Known rows, with every step that occurs:
fazu leduno zurinab: -37  10 -25  10  13  20  41  30  12  12  28  -2  -8 -19  33 -38 -12  27   3 -24  23  -7 -20   7
moto vober:  10  16  -9  -1   4  -2   9 -11 -21 -49   2 -11  25 -16  -2  -5  10  11 -43  28  39   3  11 -16
pinas ralup digina vober fazu leduno zurinab mumuz:  42  -8   0  -2 -12  25  18  20 -40  -7  10 -24  -8  17  29 -27 -37   2  21 -21  25  32 -26  14
leduno digina:  32   5   1 -17  10   8  12  17   8  -4   7 -23  12   5  47  30 -17 -11   4 -16  -5  25  -8  -1
fazu leduno digina vober pinas: -10  -2 -23 -26  -9  32  29  18  11  30  28  -9  15   8  53   4  -3  -4  13 -29  -7   7  -4  11
ralup pinas leduno digina vober fazu:  21 -26  15  -3   1  -6  35 -13  -5  -3 -29 -27  10  13  41   6 -11   2  25 -26  13  43  21  12
vober pinas ralup digina leduno zurinab:  26   7   6  -4  11  33   5  30 -26  16 -13 -19  -1  53  31 -20 -39  13   6 -30  22  34  24   8
pinas mumuz zurinab:  11  -9   1  15  52 -49  39 -16  28 -53 -28 -17 -12 -26  -1 -21  11  77  12  -3  20  -2   4   8
moto vober pinas leduno:  -3  14 -22 -11  -1  17   5 -12 -10 -29 -20   2  34  17 -12 -12   3  12 -32  16  42   8  33 -19
fazu leduno digina vober:  -9  -5 -22 -22  -8  25  34  14  10  21  35 -12  11  -4  53   2   1  -5  17 -22  -5   8 -18  15
mumuz zurinab:   8 -24 -12   6  34  -5  15  -5  13 -44 -15  11  -5 -14 -12  -7  11  55   9   5  16  11 -21  15
moto vober zurinab: -15  21   0  38   6 -20   6   1 -11 -44   4  -3  18 -19  -1 -11   7   5 -61  40  47   7  19 -13
digina leduno fazu: -53 -18  -6  20  30  44  18  -8   0 -16  29 -38   2 -30   5  -8 -12  17  23 -18  -9  -6 -26  60
moto vober pinas ralup digina leduno fazu:  -2  15  -4  -5   7  35  -7  -3 -32 -14  -6 -23  32  35   1 -14 -12   0 -25   9  42  10  21  -1
leduno digina vober pinas ralup:  49 -10 -10 -16 -18  16   7  16 -14   9  24 -26  15   7  47  25 -10 -15   7 -22 -23  30   2   6
pinas mumuz:  23  11   6   6  39 -44  34  -4  13 -50 -16 -31  -9 -30  20 -14  -4  57   3 -13  15   1  20  -3
zurinab vober pinas ralup digina:  39  -1 -24  10  22  22 -12  24 -31 -11  18 -19  19  36  -5   0 -19   5 -20 -11  26  27   2 -24
pinas mumuz zurinab vober:  11 -16 -12  28  58 -47  35 -17  24 -52 -11 -21  -5 -24 -16 -21  16  71   1   2  24  -4  -7  -1
pinas ralup:  52  21  -6  -6  11  14  -8  19 -43 -25  -5 -14  -4   9  23 -18 -43  18   7 -17  25  43   2  -1
fazu leduno: -21  12 -20 -18  13  24  29  19   6  -1  12   1   3  -5  33 -16 -12  23   9 -22  19   4  -5   7
mumuz zurinab leduno:  -9 -10 -20   8  36  13   0  -7  23 -18 -29  21   8  -5 -25  -6   0  28   3   6  33   6 -42  14
fazu leduno zurinab vober pinas: -39   7 -39  19  18  26  34  35   9  20  38  -3   4  -6  19 -34 -12  20 -11 -26  25 -10 -16  -6
vober fazu: -16   0 -16 -19 -11  16  13   2 -17 -58   4  -7   4 -29  21  22 -47   2 -15 -19  13   4   5  -6
ralup pinas leduno fazu:   7 -17  12   8  32   4  15  -2  -3 -14 -36 -27   9   7  18 -10 -10  31  37 -28  22  31  18  17

Rows:
 27  -4  32  23  60 -49  34  -9  13 -14 -63 -25   0   6  23 -12   0  49   5 -19  32  20  31   6 -> ralup pinas mumuz zurinab leduno
 33 -41  10  -4 -18   8  25  -1 -10 -10  24 -27 -10  14  24 -14  21  17  35  -1  11  25 -14  19 -> ralup digina vober pinas leduno zurinab
-12   1 -18   0   0  20  38  28  21  24  21  -5  13  -7  41   1  -6  -7   5 -24  -7   3 -15  17 -> fazu leduno digina vober zurinab mumuz
 17  -9   6  13   6  29  14   6 -44  -5  19 -38 -11  32  25 -29 -43  -6  12 -10  41  42 -30  19 -> pinas ralup digina leduno zurinab vober fazu
-24 -30 -34   4 -40  12  36  -3 -20 -32  59 -13  -5 -64  24  -5  -2   8  -2 -15 -12  -9 -19  18 -> digina vober fazu leduno zurinab
  6   2 -32  49  21   8  12  38 -17  -3  38 -16  -1 -14  -2 -30 -21  21 -28 -17  22   5 -17 -17 -> leduno zurinab vober pinas ralup
 -9 -40 -25  24  45  28   0  -3   0 -15   5 -10  11  27 -31 -14   4  37  13   0  23  10 -35  21 -> mumuz zurinab vober pinas ralup digina leduno fazu
 -3  -1 -29  53  32 -12  27  30   3 -12  34 -21  -3 -27  -3 -29  -8  34 -29 -16  19 -10 -10 -18 -> leduno zurinab vober pinas mumuz
-23  -9 -35  48  10   4  26  21 -10 -29  51 -18  -4 -44  -3 -17 -22  13 -33  -9  21  -9 -35 -16 -> leduno zurinab vober fazu
 27 -43   7 -15 -13  21   8  -4 -11 -18  23 -31  -1  16  18  -1  20  14  46  -4   3  20 -14  25 -> ralup digina vober pinas leduno fazu
-28 -14 -27  11  43  27 -14  -4  25 -19 -19  13  14 -13 -34  -5  -3  30  18   0  27  -8 -54  23 -> mumuz zurinab leduno fazu
-27  -8 -45   3   5  27  15   7  -9 -21  44 -17  24  -8   6  18 -28 -18 -27 -13  20   0 -27 -20 -> zurinab vober fazu leduno digina
-14 -23 -25   1  12  18   5 -14  22  -8 -12  12  15  -8 -11  13  -3   1   4   3  18   5 -51  17 -> mumuz zurinab leduno digina vober fazu
 -3 -31 -29 -18 -24  23  26 -23  10 -16  10 -13  10  -8  15   4  -7  -6  38 -10   3  30 -26  18 -> pinas leduno digina vober fazu
 44 -42  20  -8   0 -13  25  -8  -4 -25   9 -30  -9  16  23  -4  30  33  29   2   7  19  -3  19 -> ralup digina vober pinas mumuz zurinab
 36 -35  15  -7   1  -5  17  -9   2 -11   2 -24  -3  20  16  -3  25  20  26   2  15  16 -13  19 -> ralup digina vober pinas mumuz zurinab leduno
-29 -34 -42  14  28  12  19 -10   8 -40  11   9   9 -11 -27  -3   0  34  -9   4  27  -2 -39   1 -> mumuz zurinab vober fazu leduno
 10  12 -20 -10  -4  33 -10   9  11  29   0  -5  30   4  18  25 -17 -41  -7 -15   6  11 -27   4 -> zurinab leduno digina vober pinas
 -2 -15 -12  47 -17 -14   6   4  -8 -19  38  -3  -2 -55   5  -4  14  -1 -18  12  -2   9 -16  23 -> digina vober zurinab leduno
 -4 -10 -17   1  33  16   0  -5  31  -1 -27  14  15   7 -10   7  -3   9   6   3  25  11 -48  13 -> mumuz zurinab leduno digina
 -4 -35 -40  19  38  11   9  -7  15 -29  -7  13  12  10 -41 -11  14  48   0   5  23  10 -22   2 -> mumuz zurinab vober pinas leduno
 14   3  -6  -3  42 -17  20  10  20 -24 -39  -4   4  13   7  -7  -8  61  -2 -25  10   1  45  -5 -> vober pinas mumuz zurinab
-50   6 -31  -5  -5  32  39  23   4 -24   6   2   4 -28  21  -4 -55   2 -14 -38  17 -18 -13   0 -> vober fazu leduno zurinab mumuz
-38   3 -38  23  19  21  37  28   8  13  45  -6   0 -19  19 -37  -6  21  -9 -19  27  -9 -31  -1 -> fazu leduno zurinab vober
 31 -13  22  -1  23  -8  31  -3   3   4 -44 -25  10  28  42   1 -10  11  27 -25  22  49  25   8 -> ralup pinas leduno digina
  6 -26 -25  11   3  -1   8  -6   3 -22  16 -14  10 -35  -7  -4  19  36  12 -15 -17 -12   1  21 -> digina vober pinas mumuz zurinab leduno fazu
  0   4 -24 -26  -9  36  24  22  -2  34  26 -11  15  19  55  -4 -14  -7  17 -32  -2  17  -5  10 -> fazu leduno digina vober pinas ralup
 12  18   1  -8   2  25   3  -5 -34 -13 -13 -17  27  41   7 -15 -10  -2 -35  14  46  19  30  -7 -> moto vober pinas ralup digina leduno
